Every row comes from one small tree of marks. The marks that hang from a mark follow it in brackets, in alphabetical order. Every link used is in the known rows. Which tree was each row made from?
Known rows:
L[U[W[K M]]]: [ 0.22 -0.15 -0.29 -0.26 -0.02 -0.06  0.24 -0.33  0.29  0.10  0.15  0.27
  0.31 -0.13 -0.03  0.09  0.24 -0.01  0.06  0.32 -0.29  0.05  0.13  0.56
  0.21 -0.15 -0.28  0.05 -0.07]
G[K[D W[M U]]]: [ 0.31 -0.36 -0.02  0.08 -0.18  0.38  0.29  0.13  0.10 -0.01 -0.06  0.10
  0.01 -0.23  0.28  0.05 -0.02 -0.02  0.04  0.23 -0.25  0.46 -0.04  0.43
  0.52 -0.07 -0.20 -0.32 -0.56]
J[H]: [ 0.08 -0.05  0.11 -0.03 -0.11  0.22  0.15 -0.14 -0.01  0.10  0.19  0.06
  0.04 -0.11 -0.24  0.19  0.06 -0.13  0.15 -0.03 -0.29  0.11 -0.33 -0.23
  0.12 -0.08  0.00 -0.35 -0.08]
V[H[F]]: [ 0.18  0.13  0.09  0.42 -0.12  0.18 -0.14  0.13  0.16 -0.08  0.08 -0.15
 -0.02 -0.04 -0.21  0.06  0.17 -0.19  0.03 -0.16 -0.22  0.00 -0.13 -0.06
  0.06  0.08 -0.20 -0.27  0.06]
L[U[W]]: [ 0.16  0.24 -0.16 -0.09 -0.17 -0.04  0.12 -0.35  0.12  0.02  0.27  0.04
  0.26  0.05 -0.12  0.23  0.13 -0.10  0.21  0.24 -0.32  0.02 -0.14  0.12
  0.20  0.26  0.07  0.05  0.00]
C[H]: [-0.09  0.19 -0.06  0.11 -0.01  0.29  0.16 -0.08 -0.04 -0.09 -0.11 -0.17
  0.18  0.04  0.02  0.16  0.14 -0.20  0.01 -0.22 -0.45  0.00 -0.29 -0.04
  0.27 -0.02 -0.06 -0.20 -0.02]
K[W[U]]: [ 0.27  0.06 -0.02  0.28 -0.13  0.27  0.23  0.05  0.05  0.03  0.05  0.04
 -0.03 -0.18  0.20  0.14 -0.04 -0.12  0.10  0.11 -0.24  0.24 -0.19  0.05
  0.53  0.18 -0.09 -0.26 -0.05]
W[K[D G] M]: [ 0.25 -0.30  0.29 -0.04  0.06  0.38  0.20 -0.03 -0.05  0.07 -0.10  0.39
  0.05 -0.10  0.15  0.01  0.10  0.00 -0.06  0.20 -0.41  0.39  0.08  0.36
  0.32 -0.46 -0.51 -0.21 -0.17]
F[W[U]]: [ 0.24 -0.22  0.14 -0.17 -0.04  0.29  0.06  0.05  0.30 -0.03  0.17 -0.03
  0.06 -0.13  0.06  0.13  0.05 -0.22  0.00  0.07 -0.18  0.07 -0.23 -0.13
  0.55  0.23 -0.08  0.01 -0.15]
D[K[W[F]]]: [ 0.19 -0.13 -0.13  0.50 -0.17  0.18  0.18 -0.03 -0.04  0.15 -0.01 -0.27
  0.19  0.02  0.35  0.00  0.06 -0.18  0.33  0.18 -0.43  0.04 -0.08  0.18
  0.34  0.03 -0.18 -0.36  0.07]
M[W[F K]]: [ 0.27 -0.28 -0.27  0.20  0.05  0.34  0.02 -0.10  0.09  0.30  0.15 -0.35
  0.06 -0.02  0.14  0.11  0.19 -0.06  0.18  0.12 -0.32  0.05 -0.02  0.24
  0.24 -0.50 -0.30 -0.06  0.18]
F[W[K[G] M U]]: [ 0.29 -0.56  0.29 -0.25  0.15  0.34  0.09  0.08  0.18  0.02  0.03  0.39
  0.07 -0.18  0.23 -0.03  0.13 -0.05 -0.13  0.27 -0.17  0.14  0.07  0.26
  0.64 -0.24 -0.42 -0.06 -0.13]
K[D]: [ 0.18  0.05  0.16  0.05 -0.15  0.29  0.18 -0.08  0.04  0.00  0.05 -0.04
  0.03 -0.06 -0.05  0.15  0.04 -0.17  0.07 -0.01 -0.42  0.32 -0.18 -0.05
  0.23  0.00 -0.16 -0.16 -0.19]
M[W]: [ 0.12  0.11 -0.14  0.00 -0.19  0.38  0.09 -0.12 -0.06  0.10  0.23 -0.20
 -0.06 -0.06 -0.09  0.26  0.07 -0.08  0.14 -0.06 -0.29  0.19 -0.14 -0.21
  0.18 -0.25 -0.11 -0.23 -0.11]
M[W[F K[G] U]]: [ 0.44 -0.22  0.01  0.20  0.11  0.42 -0.01  0.05 -0.07  0.27  0.06 -0.16
 -0.01  0.02  0.46  0.06  0.15 -0.05  0.14  0.41 -0.22  0.04 -0.08  0.38
  0.55 -0.49 -0.31 -0.15  0.22]
K[W[F U]]: [ 0.34 -0.12 -0.08  0.47 -0.07  0.18  0.10  0.09  0.10  0.15  0.03 -0.19
  0.10 -0.16  0.34  0.02  0.05 -0.15  0.15  0.27 -0.27  0.14 -0.19  0.22
  0.55  0.18 -0.12 -0.17  0.16]
U[W]: [ 0.04  0.11  0.02  0.03 -0.02  0.10  0.06 -0.32  0.13  0.09  0.26 -0.02
  0.06  0.02 -0.07  0.23  0.04 -0.21  0.03  0.08 -0.46  0.06 -0.31 -0.08
  0.21  0.10  0.00  0.01 -0.17]
D[K[W]]: [ 0.16  0.03 -0.07  0.31 -0.23  0.26  0.28 -0.09 -0.10  0.02  0.00 -0.06
  0.08  0.04  0.20  0.11 -0.07 -0.15  0.29  0.01 -0.39  0.16 -0.09 -0.02
  0.31  0.03 -0.16 -0.42 -0.16]
H[C]: [ 0.17 -0.12  0.17 -0.19 -0.16  0.18  0.07  0.05  0.27  0.01  0.13  0.01
 -0.17 -0.12 -0.06  0.01  0.14 -0.02  0.12 -0.09 -0.34  0.14 -0.21 -0.13
  0.00  0.03  0.07 -0.04 -0.07]
F[W[K]]: [ 0.20 -0.39  0.06 -0.09  0.12  0.35  0.05 -0.10  0.28  0.07  0.16  0.06
  0.08 -0.05 -0.03  0.15  0.07 -0.14  0.08 -0.08 -0.35  0.13 -0.04 -0.03
  0.31 -0.10 -0.28  0.13 -0.04]
L[U[W[M]]]: [ 0.09  0.02 -0.22 -0.27 -0.20 -0.14  0.20 -0.30  0.17  0.04  0.24  0.18
  0.32 -0.15 -0.14  0.13  0.22 -0.05  0.06  0.30 -0.28  0.05 -0.03  0.31
  0.18  0.11 -0.10 -0.06 -0.12]
C[H[V]]: [-0.13  0.12  0.14  0.05  0.07  0.14  0.14 -0.08  0.03 -0.14 -0.05 -0.23
  0.12 -0.14 -0.09 -0.09  0.21 -0.11  0.17 -0.16 -0.51 -0.22 -0.24 -0.03
  0.21  0.24 -0.05 -0.05 -0.04]
D[K[G W[F]]]: [ 0.20 -0.07  0.14  0.57 -0.15  0.26  0.07 -0.03 -0.33  0.13 -0.06 -0.07
  0.16  0.15  0.44 -0.02 -0.01 -0.10  0.36  0.29 -0.44  0.06 -0.08  0.13
  0.43  0.00 -0.21 -0.42  0.11]
D[K]: [ 0.14 -0.02  0.05 -0.08 -0.17  0.18  0.19 -0.06  0.03  0.00  0.05 -0.19
  0.11  0.10  0.13  0.02  0.02 -0.25  0.20 -0.04 -0.37 -0.01 -0.19 -0.09
  0.16 -0.03 -0.08 -0.35 -0.13]
H[C F[W[K[G]]] V]: [ 0.29 -0.58  0.55  0.00  0.03  0.25 -0.22  0.10  0.35 -0.07 -0.02  0.32
 -0.32 -0.37 -0.06 -0.23  0.32  0.19  0.33  0.15 -0.41 -0.10 -0.02  0.11
  0.11  0.25 -0.21  0.42  0.04]
L[U]: [ 0.23  0.19 -0.11 -0.18 -0.28  0.04  0.15 -0.07  0.06 -0.05  0.18 -0.03
  0.21 -0.01 -0.12  0.13  0.12 -0.09  0.29  0.07 -0.22  0.12 -0.07 -0.05
  0.12  0.22  0.02 -0.11  0.16]
W[M]: [ 0.05 -0.14  0.01 -0.20 -0.17  0.10  0.14  0.01  0.13  0.00  0.10  0.08
  0.11 -0.21 -0.12  0.02  0.14 -0.11 -0.06 -0.04 -0.29  0.21 -0.10 -0.03
  0.14 -0.12 -0.18 -0.24 -0.15]
U[L W[F K[D G]]]: [ 0.16 -0.21  0.29  0.52  0.42  0.19  0.10 -0.38  0.08  0.29  0.14  0.12
  0.29  0.07  0.26  0.11  0.10 -0.04  0.23  0.77 -0.65 -0.06 -0.20  0.67
  0.38 -0.12 -0.23  0.17 -0.02]

Which tree is each row?
[ 0.22 -0.42  0.16  0.26  0.21  0.20  0.08 -0.27  0.06  0.29  0.00  0.26
  0.20 -0.08  0.28  0.01  0.20 -0.05 -0.06  0.56 -0.55  0.18  0.01  0.69
  0.42 -0.43 -0.48  0.00 -0.12]	U[W[F K[D G] M]]
[ 0.20 -0.10 -0.01 -0.15  0.00  0.02  0.16 -0.32  0.01  0.08  0.12  0.48
  0.30 -0.01  0.08  0.07  0.20  0.05  0.10  0.45 -0.30  0.09  0.13  0.53
  0.28 -0.20 -0.30 -0.05  0.03]	L[U[W[K[G] M]]]
[ 0.21  0.05 -0.21  0.11 -0.12 -0.12  0.02 -0.32  0.19  0.16  0.27 -0.16
  0.37  0.04  0.04  0.12  0.21 -0.15  0.26  0.42 -0.35 -0.09 -0.16  0.30
  0.21  0.29  0.05  0.09  0.20]	L[U[W[F]]]
[ 0.37 -0.15 -0.19 -0.06  0.05  0.42  0.22 -0.01  0.13  0.15  0.11 -0.15
 -0.10 -0.11  0.21  0.17  0.11 -0.08  0.07  0.11 -0.16  0.12 -0.05  0.24
  0.45 -0.44 -0.26 -0.15 -0.05]	M[W[K U]]
[ 0.03 -0.47 -0.11  0.19  0.39 -0.10  0.15 -0.33  0.44  0.30  0.25  0.02
  0.45 -0.21  0.10 -0.02  0.24 -0.05  0.07  0.59 -0.48 -0.20 -0.13  0.74
  0.20 -0.17 -0.25  0.17 -0.05]	U[L W[F K M]]
[ 0.16  0.08  0.29  0.42  0.03  0.28  0.35  0.00 -0.21  0.06  0.01  0.12
  0.17  0.00  0.43  0.08 -0.12 -0.04  0.38  0.56 -0.33 -0.08 -0.21  0.27
  0.58  0.19 -0.06 -0.43 -0.17]	D[K[G W[U[L]]]]
[ 0.17 -0.48  0.37 -0.09 -0.15  0.11 -0.15  0.11  0.51 -0.12  0.11  0.03
 -0.26 -0.53 -0.28 -0.16  0.36  0.09  0.32  0.02 -0.39 -0.13 -0.17 -0.09
  0.00  0.55  0.00  0.38 -0.11]	H[C F[W] V]
[ 0.14 -0.48  0.19  0.05 -0.10  0.18 -0.16  0.22  0.50 -0.09  0.11  0.18
 -0.15 -0.39 -0.27 -0.05  0.36  0.02 -0.09 -0.09 -0.21  0.05  0.06  0.17
  0.10  0.04 -0.35 -0.07 -0.22]	V[H[C F[W[M]]]]
[ 0.30 -0.25  0.24  0.22  0.12  0.26 -0.11 -0.02 -0.05  0.16  0.04 -0.02
  0.13  0.10  0.27 -0.06  0.11 -0.08  0.16  0.21 -0.37  0.05 -0.10  0.18
  0.26 -0.25 -0.24 -0.03  0.35]	W[F K[G]]
[-0.07  0.06  0.07  0.23 -0.05  0.11  0.03  0.00  0.08 -0.19 -0.17 -0.24
  0.06 -0.31 -0.15 -0.10  0.38 -0.09  0.21 -0.14 -0.50 -0.27 -0.27  0.05
  0.08  0.37 -0.09  0.02  0.07]	C[H[F V]]
[ 0.30 -0.53 -0.16  0.18 -0.10  0.17  0.05  0.20  0.16  0.09  0.02 -0.17
  0.17 -0.20  0.36 -0.09  0.09 -0.04  0.08  0.29 -0.16  0.15 -0.07  0.46
  0.46 -0.01 -0.08 -0.27 -0.18]	G[K[W[F M U]]]
[ 0.27 -0.02  0.20  0.27 -0.15  0.14 -0.15  0.24  0.35 -0.10  0.04 -0.04
 -0.26 -0.17 -0.20 -0.01  0.29 -0.04  0.08 -0.15 -0.24  0.02 -0.13  0.04
 -0.06  0.09 -0.11 -0.16 -0.01]	V[H[C F]]
[-0.11 -0.16  0.13  0.20  0.01  0.21 -0.07 -0.02  0.20 -0.20 -0.10 -0.18
  0.10 -0.36 -0.18 -0.03  0.36 -0.09  0.22 -0.11 -0.49 -0.27 -0.22 -0.03
  0.26  0.48 -0.16  0.23 -0.05]	C[H[F[W] V]]
[ 0.34 -0.37 -0.28  0.03  0.05 -0.04  0.23 -0.32  0.31  0.22  0.08  0.09
  0.43 -0.16  0.17  0.04  0.33 -0.05  0.10  0.60 -0.42  0.12  0.15  0.91
  0.34 -0.22 -0.43  0.11  0.00]	L[U[W[F K[D] M]]]
[ 0.13 -0.29 -0.09  0.40  0.09  0.00  0.28  0.07  0.22  0.19  0.12 -0.05
  0.35 -0.42  0.27 -0.06  0.16  0.01  0.19  0.60 -0.26 -0.01 -0.14  0.58
  0.51  0.17 -0.17 -0.20 -0.02]	K[W[F M U[L]]]
[ 0.32 -0.33  0.05  0.55  0.11  0.27  0.20  0.05  0.16  0.14  0.05 -0.25
  0.24 -0.12  0.39  0.05  0.00 -0.03  0.38  0.61 -0.38  0.10 -0.23  0.59
  0.52  0.26  0.04 -0.13 -0.27]	G[K[D W[F U[L]]]]
[ 0.08 -0.17  0.26  0.13 -0.15  0.03  0.02 -0.02  0.12  0.01  0.10  0.00
 -0.09 -0.49 -0.38 -0.06  0.29  0.01  0.33  0.06 -0.36 -0.16 -0.32 -0.11
 -0.04  0.31 -0.03 -0.10  0.01]	J[H[F V]]
[ 0.20 -0.38  0.02 -0.15  0.28  0.08  0.34  0.05  0.38  0.09  0.11  0.14
  0.27 -0.33  0.14 -0.06  0.19 -0.02  0.01  0.43 -0.21 -0.07 -0.09  0.56
  0.34 -0.15 -0.26 -0.08 -0.12]	W[K M U[L]]
[ 0.19 -0.41  0.17 -0.05 -0.21  0.24 -0.17  0.11  0.43 -0.07  0.06  0.10
 -0.24 -0.31 -0.15  0.05  0.30  0.01  0.14 -0.06 -0.34  0.08 -0.18 -0.10
  0.05  0.29 -0.03  0.20 -0.07]	H[C F[W]]
[-0.06 -0.08  0.02  0.35  0.23 -0.06  0.02 -0.35  0.27  0.23  0.35 -0.22
  0.38 -0.03  0.01  0.13  0.12 -0.14  0.23  0.53 -0.53 -0.26 -0.39  0.28
  0.19  0.24  0.10  0.14 -0.02]	U[L W[F]]
[ 0.05 -0.01  0.15  0.23 -0.19  0.28  0.13  0.00 -0.28  0.03  0.01  0.39
  0.04 -0.17  0.08  0.07  0.02  0.07  0.07  0.11 -0.34  0.38 -0.01  0.03
  0.36 -0.11 -0.31 -0.41 -0.09]	K[G W[M]]
[ 0.28 -0.05  0.31  0.72  0.13  0.30  0.21  0.01 -0.14  0.20 -0.01  0.05
  0.21 -0.17  0.45  0.07 -0.01 -0.01  0.33  0.79 -0.45  0.15 -0.20  0.50
  0.66  0.21 -0.17 -0.18  0.01]	K[D G W[F U[L]]]
[ 0.17 -0.50 -0.10  0.31  0.10  0.07  0.15  0.12  0.24  0.13  0.12 -0.15
  0.33 -0.26  0.29 -0.08  0.10  0.04  0.24  0.56 -0.22 -0.03 -0.16  0.63
  0.42  0.14 -0.02 -0.20 -0.22]	G[K[W[F M U[L]]]]
[ 0.32 -0.22  0.10  0.34  0.31  0.34  0.09 -0.03  0.00  0.28  0.17 -0.17
  0.16 -0.05  0.42  0.07  0.13  0.03  0.28  0.65 -0.27 -0.17 -0.14  0.52
  0.51 -0.33 -0.20 -0.05  0.19]	M[W[F K[G] U[L]]]
[ 0.15 -0.57 -0.01 -0.27  0.07  0.24  0.12 -0.04  0.33  0.05  0.13  0.22
  0.17 -0.21 -0.08  0.04  0.16 -0.08 -0.07 -0.01 -0.28  0.18  0.08  0.15
  0.32 -0.27 -0.47  0.04 -0.19]	F[W[K M]]
[ 0.28 -0.08  0.24  0.26 -0.16  0.39  0.31  0.10 -0.17  0.02 -0.13  0.42
 -0.02 -0.27  0.31  0.06  0.01  0.03 -0.03  0.40 -0.29  0.50  0.00  0.34
  0.69 -0.10 -0.40 -0.42 -0.29]	K[D G W[M U]]
[ 0.25 -0.12 -0.11  0.03  0.24  0.33  0.32 -0.09  0.20  0.19  0.23 -0.14
  0.07 -0.18  0.18  0.18  0.12 -0.02  0.22  0.37 -0.23 -0.05 -0.15  0.37
  0.40 -0.29 -0.18 -0.07 -0.08]	M[W[K U[L]]]
[ 0.32 -0.34 -0.07  0.39 -0.09  0.19  0.29  0.11  0.11  0.17 -0.10 -0.01
  0.15 -0.37  0.37 -0.02  0.14 -0.09 -0.02  0.46 -0.30  0.39 -0.01  0.60
  0.64 -0.04 -0.39 -0.28 -0.15]	K[D W[F M U]]
[ 0.11 -0.32  0.12  0.11 -0.15  0.25 -0.07 -0.08  0.17  0.04  0.15  0.12
 -0.02 -0.33 -0.32  0.22  0.21 -0.08  0.17  0.00 -0.28  0.07 -0.29 -0.24
  0.15  0.16 -0.11 -0.10 -0.06]	J[H[F[W]]]
[ 0.42 -0.12  0.05  0.26  0.09  0.14  0.07 -0.34  0.00  0.22  0.07  0.15
  0.34  0.14  0.28  0.11  0.18 -0.05  0.26  0.66 -0.47  0.10  0.03  0.66
  0.41 -0.10 -0.27  0.12  0.18]	L[U[W[F K[D G]]]]
[ 0.32 -0.26  0.18  0.46 -0.11  0.30  0.19  0.14 -0.14  0.17 -0.14  0.20
  0.12 -0.28  0.45 -0.04  0.07  0.00  0.00  0.58 -0.33  0.38 -0.02  0.55
  0.71 -0.08 -0.40 -0.34 -0.09]	K[D G W[F M U]]
[ 0.11  0.08 -0.04  0.02  0.05  0.25  0.25 -0.05  0.11  0.15  0.29 -0.23
  0.09 -0.21  0.08  0.23  0.08 -0.06  0.23  0.36 -0.21 -0.05 -0.27  0.11
  0.38 -0.02  0.01 -0.16 -0.20]	M[W[U[L]]]
[ 0.16 -0.33 -0.05  0.15 -0.20  0.37  0.24 -0.01 -0.01  0.00 -0.02  0.13
  0.04 -0.16  0.04  0.11 -0.01  0.04  0.10  0.06 -0.40  0.52  0.01  0.27
  0.27 -0.15 -0.22 -0.31 -0.55]	G[K[D W[M]]]
[ 0.29 -0.31  0.37  0.07  0.12  0.55  0.06 -0.11  0.01  0.04  0.01  0.32
  0.01  0.04  0.09  0.16  0.00 -0.08  0.09  0.15 -0.44  0.34  0.02  0.06
  0.47 -0.20 -0.41  0.06 -0.15]	F[W[K[D G]]]
[ 0.07 -0.17  0.11 -0.16  0.06  0.01  0.29  0.06  0.28  0.04  0.17  0.05
  0.26 -0.36  0.04 -0.03  0.14 -0.08  0.03  0.39 -0.21 -0.04 -0.24  0.31
  0.34  0.11 -0.06 -0.19 -0.23]	W[M U[L]]
[ 0.30 -0.53 -0.03  0.08  0.07  0.19  0.18 -0.02  0.25  0.19 -0.05 -0.03
  0.22 -0.23  0.18 -0.08  0.26 -0.11 -0.04  0.25 -0.44  0.26  0.07  0.57
  0.29 -0.43 -0.52 -0.08 -0.02]	W[F K[D] M]
